Each row comes from the steps of one path. Every step used is in the known rows, and no mark comes twice. Write the path behind each row, first mark first.
(in the rows, 128 means zero)
Known rows
dofo > pifi > goze > suro: [193  70 114 116 119 147 127 133  88 151 124 155 197 122  64  86 124 141]
dofo > pifi > goze: [177  85 129 133 127 142 127 120  89 131 121 151 164 116  82  93 124 156]
goze > dofo: [ 97 112  99 126 111 118 130 168 110 136 158 154 120 100  69  73 146 153]
goze > suro > pifi: [144  86 112 108  98 144 128 157 106 131 129 156 158 131  87  74 131 137]
dofo > pifi: [138  68 118 139 107 143 131 132 103 127 139 159 154 121  75  92 131 159]
suro > pifi > mani > goze > dofo > zusu: [179 102 170 113 154 169 114 154  93  61 136 139 142 106 110  34 128 181]
mani > goze > dofo > suro > pifi: [172  91 133 120 118 167 111 162  95 115 134 159 147 106  42  68 127 156]
mani > goze > suro > pifi > zusu: [188  83 119  92 138 149 127 172  87 127 113 157 163 125  79  61 106 128]
goze > dofo > pifi: [127  70 113 133 105 138 120 154 111 119 162 156 146 103  58  73 136 161]
goze > dofo > mani: [105 116 108 122 113 122 144 149 110 110 171 148 137  97  58  82 144 162]
suro > pifi > mani > goze: [178 113 171 113 142 157 132 158  86  88 116 143 138 125  76  72 113 167]
dofo > suro > pifi: [160  88 128 137 105 169 127 127  97 125 117 163 137 123  74  86 144 143]
dofo > mani > goze > suro: [158  96 106 100 124 136 146 155  91 131 145 155 193 120  39  90 114 158]
goze > zusu: [110  78  79 122 124 114 139 156 105 144 117 161 126 110  97  79 119 143]
pifi > mani > goze > suro: [177 105 135 104 137 150 143 166  82 140 131 152 174 123  33  74 125 155]
pifi > mani > goze: [161 118 149 121 147 143 145 157  82 119 127 149 141 117  53  83 123 169]
mani > goze: [134 103 112 120 131 126 134 161  90 133 128 159 142 117  66  89 120 164]
dofo > mani: [116 115 112 127 115 128 155 129 100 115 148 152 144 114  76  99 133 159]

Which path is each row?
[163 120 134 119 129 136 125 136  90 112 105 145 135 121 114  84 121 149]
suro > pifi > goze
[147 120 145 115 143 139 133 180  92 114 150 145 133  99  42  65 132 172]
pifi > mani > goze > dofo
[163 115 168 107 137 153 120 181  95  84 136 139 130 108  59  55 118 170]
suro > pifi > mani > goze > dofo
[136  76  88 109 139 116 134 170  93 140 114 161 142 110  82  78  96 153]
mani > goze > zusu
[143 111 119 116 132 130 149 143  90 111 142 151 161 114  59  97 112 172]
dofo > mani > goze
[166  88 107 105 119 148 133 159  99 132 118 156 146 125  99  63 132 118]
goze > suro > pifi > zusu
[152  90  98 104 122 132 133 170  90 156 134 163 174 124  48  81 120 150]
mani > goze > suro
[161 107  99 109 125 127 138 146  86 166 120 154 171 119  75  86 134 135]
pifi > goze > suro
[181  55 104 123 138 132 129 132  91 137 106 153 164 108  96  82 102 147]
dofo > pifi > goze > zusu
[154 131 140 109 127 137 131 144  99  83 140 133 149 100  94  73 121 158]
suro > pifi > goze > dofo > mani
[151 115 162 125 124 154 137 146  97  92 122 142 121 125  91  73 135 158]
suro > pifi > mani
[153  83 152 134 120 156 131 152 103 104 159 146 146 103  43  66 142 166]
goze > dofo > pifi > mani
[164 111 136 117 142 148 110 130  96  85 126 140 141 102 153  45 134 161]
suro > pifi > goze > dofo > zusu
[179  85 150 104 153 147 130 171  89  95  98 145 138 118  91  60  92 159]
suro > pifi > mani > goze > zusu
